Known rows, with every way that one mark hangs from another
j_175{j_874{j_212}}: [ -8.1  -1.4  -2.8  -1.9  33.6   2.0  22.4 -15.3 -13.6   3.9 -15.7  -7.8
  41.2   3.8  -9.5 -25.4 -10.1   2.1]
j_175{j_913{j_165{j_29}}}: [ -4.4   0.7  -7.0 -24.0   8.2 -13.3 -12.3 -38.1   2.8  10.6  -7.9  -5.7
   1.0   5.5  37.9 -13.7  61.7   5.7]
j_874{j_175 j_212{j_68}}: [ 34.9  -4.1  10.9 -26.6  13.0  -6.0  17.5 -20.4  -6.6  13.8  -4.7 -28.1
  -1.6   4.9 -11.0 -36.0 -22.4   8.9]
j_175{j_874{j_212{j_68}} j_913{j_165{j_29} j_290}}: [ 14.7  -2.2 -22.3 -44.9  49.8 -27.8   7.5 -71.9 -12.3  28.6 -17.3 -59.3
  44.5  21.2  27.8 -43.3  62.0  16.5]
j_874{j_212{j_68}}: [ 19.0   4.1  -1.0 -24.3  18.8 -12.0  -0.9  -2.1 -10.9   5.0  -7.3 -25.9
   9.2  11.8  -2.0 -24.0  -5.8  -1.2]
j_913{j_165{j_29} j_175{j_874} j_290}: [ -9.0  -4.7  -5.4 -14.2  23.6 -20.4   8.5 -71.1  22.1  18.1  11.0 -61.2
  29.5   0.2 -10.6 -16.8  49.3  -0.6]
j_212{j_68 j_874{j_175}}: [ 67.6  -9.1  15.3 -16.3   0.5  -5.1  35.7 -21.2 -19.4  16.8 -17.5 -22.6
  18.1  13.3  -9.8  10.6 -36.8  13.9]
j_175{j_874{j_212{j_68}} j_913{j_165}}: [ 18.0  11.0  -4.9 -46.9  47.4   4.3  36.1 -34.2 -25.7  34.9 -23.7 -21.1
  41.8  14.2  32.1 -13.3  18.7   8.1]
j_212{j_874{j_175}}: [ 41.0 -19.4  10.8   1.8   3.1   3.2  34.3 -21.8  -9.7   9.8 -15.0  -5.4
  10.1   2.0 -18.8   3.4 -26.6  12.6]
j_913{j_165}: [ -6.2   0.3  -7.3 -16.7  11.3   4.0  -2.7  -2.2   8.1  -1.9   6.1  -7.5
  -5.9  -4.1   1.4  10.2  39.5   5.6]
j_874{j_175 j_212}: [  9.2 -13.4   6.7  -9.2  14.6   2.3  17.2 -22.9   3.4   6.6  -3.1  -7.7
  -8.2  -6.7 -19.0 -43.0 -10.9   7.1]
j_874{j_175}: [ 19.1  -8.5  12.5  -2.5  -4.8   4.9  17.9 -19.4   3.4   8.3   1.4  -0.1
 -11.7  -6.4 -10.0 -11.2 -17.6   9.6]
j_29{j_165}: [ -5.8   0.6 -12.2 -29.8   9.4  -7.3   0.9 -11.0   2.3  -6.7  -0.9   0.2
   0.4  25.2  -7.5  18.0  10.9 -13.6]
j_212{j_874}: [ 23.5 -10.8   0.0   5.2   7.6  -1.1  16.7  -2.5 -12.8  -0.9 -17.7  -3.1
  21.2   9.9  -9.6  15.1  -9.2   2.1]
j_119{j_290}: [ 24.4  -9.2   0.1   6.3   1.2 -12.6   2.3  33.3   0.6  -2.4   4.5 -20.5
   0.4  -5.8 -11.2 -19.6 -10.2 -11.9]
j_68{j_212}: [ -1.5   2.7 -15.3 -14.8 -24.2   6.7  -8.1  24.9  -0.8 -15.7  -1.8  -6.8
 -10.7   7.2 -12.3 -14.3   2.0 -13.4]
j_175{j_874{j_212{j_68}} j_913}: [ 25.5  10.2   1.8 -31.1  35.9   0.3  36.2 -32.3 -34.0  34.6 -28.7 -14.5
  46.7  16.8  29.1 -24.7 -21.8   2.6]
j_68{j_212{j_874{j_175{j_913}}}}: [ 45.3 -15.5  -3.1 -23.9 -15.0  16.0  41.6 -15.6 -21.8  16.4 -27.9   0.5
  -2.3  11.5  -4.4 -18.2 -23.3  -0.9]

Rows
[ 18.4   9.9   0.8 -19.9  29.6  -6.3  22.2 -13.7 -22.6  10.8 -17.9 -25.0
  47.8  15.0   0.8 -18.5 -21.5   4.3]
j_175{j_874{j_212{j_68}}}
[-10.0  -9.6  -1.8  -6.1  39.9  -3.0  34.5 -53.5   7.5  32.0   1.9 -52.6
  29.7   0.7 -30.9 -42.6  -7.9 -11.8]
j_913{j_175{j_874{j_212}} j_290}
[  9.8  12.8  13.0 -39.3  39.9   0.3  35.2 -36.2  -1.9  29.0  -1.8 -51.7
  36.6   3.5  -8.5 -12.6  -0.4 -10.0]
j_913{j_165 j_175{j_874{j_212{j_68}}}}
[ 49.4 -29.4  -5.3 -11.0  18.5   1.7  47.4 -59.4 -12.8  42.3 -20.2 -20.5
   2.4   9.0   0.8 -13.6  -5.2  17.4]
j_212{j_874{j_175{j_913{j_290}}}}
[ 68.9 -18.6  -8.2 -45.6  29.2  -2.3  47.0 -60.6 -13.8  48.6 -15.2 -45.5
   4.7  14.8  12.1   4.2  23.6  25.3]
j_212{j_68 j_874{j_175{j_913{j_165 j_290}}}}
[ 20.9  -0.8 -22.2 -50.0  57.6  -4.2  32.9 -54.2 -17.7  42.5 -17.0 -48.3
  35.4  16.5  21.7 -26.1  40.2  14.9]
j_175{j_874{j_212{j_68}} j_913{j_165 j_290}}
[ 28.0 -18.0  -3.8 -16.3  11.8   6.0  32.1 -55.8   0.7  42.1  -2.9 -16.1
 -17.5   0.9  11.0 -28.2   4.1  14.4]
j_874{j_175{j_913{j_290}}}
[ 72.8  -7.6  16.7 -27.2   6.4   0.8  49.4 -39.2 -30.3  39.3 -28.8 -11.8
  16.6  16.9  19.1   5.3 -38.1  14.1]
j_212{j_68 j_874{j_175{j_913}}}
[ 35.0  -2.0   4.7 -55.4  31.6   3.9  30.5 -41.0  -9.0  37.1 -10.9 -24.7
  -9.5   4.8  21.0 -32.1  15.7  12.0]
j_874{j_175{j_913{j_165}} j_212{j_68}}
[ 65.0  -6.9   8.5 -39.6  10.0 -20.0  22.6 -58.6 -15.7  27.5 -24.6 -28.7
  19.2  17.8  28.3  -3.1  23.9  19.8]
j_212{j_68 j_874{j_175{j_913{j_165{j_29}}}}}
[ -6.0 -11.0 -25.6 -32.1  59.2   4.9  32.9 -56.2  -9.2  34.9 -15.6 -30.4
  27.2   6.8  13.7 -32.7  49.2  13.0]
j_175{j_874{j_212} j_913{j_165 j_290}}
[ -3.2   5.5  -4.3 -19.2  20.4  -7.5  10.5 -52.1  -9.2  14.2 -16.7  -5.5
  39.6   7.5  40.7  -7.9  45.7  10.7]
j_175{j_874 j_913{j_165{j_29}}}
[ 13.5  10.6  -5.6 -43.0  38.8 -20.1   9.8 -53.9 -20.3  20.7 -24.8 -32.4
  49.1  17.7  37.8 -32.1  39.9   9.7]
j_175{j_874{j_212{j_68}} j_913{j_165{j_29}}}
[ 16.4 -18.4 -12.7 -28.4  14.2 -15.4   4.1 -76.1  14.5  27.3   0.7 -34.0
 -15.9   0.4  20.1 -36.5  66.0  22.0]
j_874{j_175{j_913{j_165{j_29} j_290}}}
[ 18.2  -4.7   6.5 -31.0  13.0  14.9  30.9 -38.9   0.8  32.1  -5.3   3.7
 -18.0  -5.7  23.1  -6.1  21.8  14.4]
j_874{j_175{j_913{j_165}}}
[ -6.3  -6.8  -7.3 -21.0  19.5  -1.8  10.9 -40.3  31.2  27.5  23.2 -53.5
 -16.7  -6.1 -18.9  -6.7  41.7  -8.0]
j_913{j_165 j_175 j_290}
[  0.5  -4.2   2.8   0.4  20.6  -0.4  36.3 -50.3   8.1  33.0   7.2 -44.7
  28.1  -1.7 -19.5 -10.0 -11.6  -7.4]
j_913{j_175{j_874} j_290}
